Each row comes from the steps of one path. Every step used is in the known rows, and no mark comes twice. Write the path behind each row, first mark first.
Known rows:
ruke-semu: [-1.37  3.64 -2.43 -3.01 -0.91 -0.64  1.72  2.61 -0.92 -1.82  0.34 -2.73
  2.09 -2.29  1.22  2.05  0.39 -2.50 -1.86]
ruke-semu-pesi-tafifot-famu-mifit-bilazav: [-2.20 -0.28 -3.35  2.86 -1.20 -0.66 -2.68 -1.92  2.78 -4.33 -1.07 -1.28
 -3.33  2.26  3.74  1.17  0.55 -0.25  0.57]
rerotof-pesi-tafifot-famu-mifit: [-2.11 -0.15 -0.33  0.01  1.53 -1.78  1.38  0.14  3.49 -3.56 -1.84 -1.05
 -4.98  0.94 -0.08  1.22  1.32  2.19  0.12]
mifit-pesi-rerotof: [ 2.13  0.13  1.27 -3.12 -1.05 -0.54 -4.33 -2.05 -2.91  2.04  0.07  0.19
  2.46 -0.70 -2.28 -1.49 -2.83 -0.81 -1.10]
semu-pesi-rerotof-famu-mifit: [-1.16 -1.51  1.61  2.85  3.01 -0.05 -2.14 -1.08  0.65  0.58  1.07 -2.31
 -0.68  0.49 -2.00  0.69  1.10  1.77  0.77]
ruke-semu-bilazav: [-2.06  1.27 -0.82 -0.97 -1.68 -0.51  5.22  1.69 -2.23 -2.08 -0.37 -2.97
  2.13  0.50  0.36  2.69  1.37 -4.59 -3.46]
mifit-bilazav: [-0.83  0.37  0.29  0.00 -0.83  0.45 -2.89 -0.64 -0.21  0.74  0.18  0.86
  0.52 -0.15  1.99  0.74 -1.84 -3.02 -0.22]
rerotof-pesi-tafifot: [ 2.14  0.70  0.66 -2.24 -3.07 -0.26 -0.38  1.50  1.77  1.13 -0.16  0.64
 -0.58  1.68 -2.75 -0.66 -1.37  0.41  1.46]
pesi-rerotof-famu: [-0.17 -2.05  3.13  0.28  0.11  1.94 -1.94  0.14 -1.91  2.44  1.48 -0.67
  5.39 -1.89 -0.05 -0.86 -0.27  1.43  0.54]
ruke-semu-pesi-rerotof-famu: [ 0.51 -0.52  0.71  0.85 -1.58  1.35 -2.50 -0.93 -2.15  1.96  2.12 -1.94
  5.63 -1.38 -0.43 -0.74  2.81  1.60  0.65]
famu-mifit: [-2.33  1.34  0.31  0.08  4.45 -1.92  0.94  1.66  1.48 -1.31 -0.52 -1.88
 -4.65 -0.02 -1.62  2.19 -1.33 -1.55 -0.85]
famu-rerotof-pesi-tafifot-bilazav: [ 3.80 -0.99 -0.55  1.01  0.23  1.76  1.65 -1.60  1.87  0.63 -0.84  2.15
 -0.62  1.64  0.42 -0.31 -4.01 -0.74 -0.37]
ruke-semu-pesi-rerotof: [ 1.31  0.80 -1.04 -1.62 -1.23 -0.31 -3.88 -1.69 -2.67  0.93 -0.42 -3.00
  3.01 -0.78 -1.64 -0.82 -2.26 -1.66  0.69]
rerotof-famu: [-0.97  0.76  2.04  0.38  0.50  0.62  1.44  2.41 -1.02  2.12  2.28  0.52
  2.73 -2.08 -0.10  0.20  3.94  0.90 -0.54]
semu-pesi: [ 1.22  3.82 -0.82 -0.76  0.53 -2.71 -0.45  0.56 -1.95  2.75  0.30  0.29
 -2.45 -0.38 -3.76 -0.99  2.96 -2.26  0.22]
pesi-tafifot: [ 1.01  0.71 -0.49 -0.91 -0.99 -0.85  0.18  4.24  0.54 -0.12 -1.14  0.62
 -2.35  1.54 -1.00 -1.88 -5.14 -1.91  1.52]
tafifot-famu: [-2.44  1.94 -0.22 -2.32  1.21 -2.01  2.61  1.28 -1.12 -1.65 -1.91  0.63
 -1.13 -3.19  1.91 -0.11  2.85 -0.23 -1.43]
rerotof-famu-semu: [-1.42 -0.22 -0.76  0.89 -0.19  3.59  3.96  5.31  0.67  0.72  3.05  1.55
  4.55 -2.33  1.88  0.35  2.07  1.66  1.48]
tafifot-pesi-rerotof-famu-semu-bilazav: [-2.03 -3.26  0.25  1.43 -1.45  2.65  5.02  0.56 -2.04 -0.41  1.18  0.29
  3.09  1.01  2.56  0.19  2.19  0.95  1.11]
mifit-pesi-tafifot-bilazav: [ 3.15  0.86 -1.60 -0.18 -1.05  0.48  1.80  1.17 -0.15 -0.36  0.25  3.63
 -1.13  1.65  1.71 -2.14 -2.61 -1.13 -1.91]
semu-bilazav: [-1.44  0.29  1.62 -0.41  0.11 -1.06  4.70  1.49 -2.53  0.27 -0.82 -0.78
 -0.09  1.00 -1.60  1.23  0.40 -4.64 -2.63]

Which path is each row?
[-2.87 -0.11 -1.08  0.86  2.86 -2.16  1.68  1.89  2.73 -4.35 -2.45 -1.04
 -6.10  0.88  1.06  0.50 -1.09  0.67  0.15]	pesi-tafifot-famu-mifit
[ 1.04 -0.78 -1.63  1.76  2.38 -1.20  0.39 -1.16  1.18 -1.09 -3.79  0.40
 -4.21  0.16 -0.07 -0.59 -4.30 -1.38  0.90]	pesi-tafifot-famu-rerotof
[-0.79 -2.46  0.10  0.77 -0.50  4.65  1.32  3.58 -0.01  0.99  2.46  0.58
  6.66 -2.18  1.93 -0.44 -1.30  2.05  2.35]	pesi-rerotof-famu-semu
[-0.31  0.56 -0.22 -2.32 -2.28 -1.16  1.56  0.52  1.27 -1.72 -1.92  1.08
 -1.13 -0.50  0.67 -0.87  2.41  2.13  0.42]	rerotof-pesi-tafifot-famu
[-2.02 -3.30  1.69  3.48  0.86  1.98 -4.77 -2.69  1.53 -0.40  0.99 -1.12
  1.29  1.06  2.42  1.60 -1.83  0.31  0.65]	pesi-rerotof-famu-mifit-bilazav
[ 2.41 -0.75 -2.49  3.32 -0.93  2.96  3.39  2.87  0.90  0.16  1.51  3.36
  0.89  1.53  2.71 -2.49 -0.77  0.65  1.20]	rerotof-famu-semu-pesi-tafifot-bilazav
[ 1.24 -1.04  2.56 -0.33 -1.44  1.26 -2.89 -1.22 -2.36  2.85  2.51  0.64
  5.26 -1.31 -0.98 -1.20  2.35  2.31 -0.74]	mifit-pesi-rerotof-famu
[ 0.00 -0.80  0.65 -1.68  0.86 -1.25 -3.59 -3.18 -1.06 -0.96 -0.98 -0.75
 -0.32 -0.42 -0.93 -0.45 -1.28  1.02 -1.38]	tafifot-famu-mifit-pesi-rerotof
[ 2.03 -0.52 -1.05  2.32  0.11  1.15  2.00  0.75  1.38 -1.11  1.34  2.92
 -1.47  2.29  2.08 -1.24 -0.40  1.09 -1.80]	rerotof-famu-mifit-pesi-tafifot-bilazav
[-0.21 -0.59  0.55 -3.33  0.79 -1.35 -2.95 -3.29 -3.13  0.65 -1.35 -0.53
 -1.42 -0.84  1.45 -1.62 -2.80  0.95  2.41]	tafifot-pesi-rerotof
[-2.43 -2.93  0.72  2.82  0.82  0.93 -4.68 -4.56  1.03 -0.96  0.90 -0.55
 -1.38  1.43  4.02  1.13  0.32  2.15  1.83]	tafifot-pesi-rerotof-famu-mifit-bilazav
[ 3.47 -0.33  0.11 -0.19 -1.39 -0.03 -1.27 -0.90  2.51  1.62 -1.23  0.36
 -1.90  2.31 -3.77 -0.17 -3.70 -0.27  1.90]	famu-rerotof-pesi-tafifot
[-0.10  2.11  0.32  0.26  0.87 -1.65 -0.33 -0.33  0.33  0.38  2.72  0.86
 -1.94  0.27 -2.28  1.12  5.92  1.89 -2.64]	rerotof-famu-mifit-pesi
[-0.07  1.51 -2.02 -0.30 -1.20 -2.56  1.06  1.49 -0.12 -1.59 -2.31  1.28
 -3.69  0.24  0.47 -2.61  1.86  0.44  1.14]	semu-pesi-tafifot-famu
[ 2.58  1.10  1.39 -1.32  0.86 -0.30 -0.79 -4.00  1.20  3.31 -0.33 -0.37
 -0.07 -0.83 -4.69  2.36  0.90 -0.48 -0.37]	famu-rerotof-pesi
[ 1.34  0.76  0.89 -1.38  0.78 -0.78  0.29 -4.74  1.31  1.51 -1.38  0.09
 -0.38 -1.76 -2.67  2.18  3.33  1.01 -0.77]	tafifot-famu-rerotof-pesi
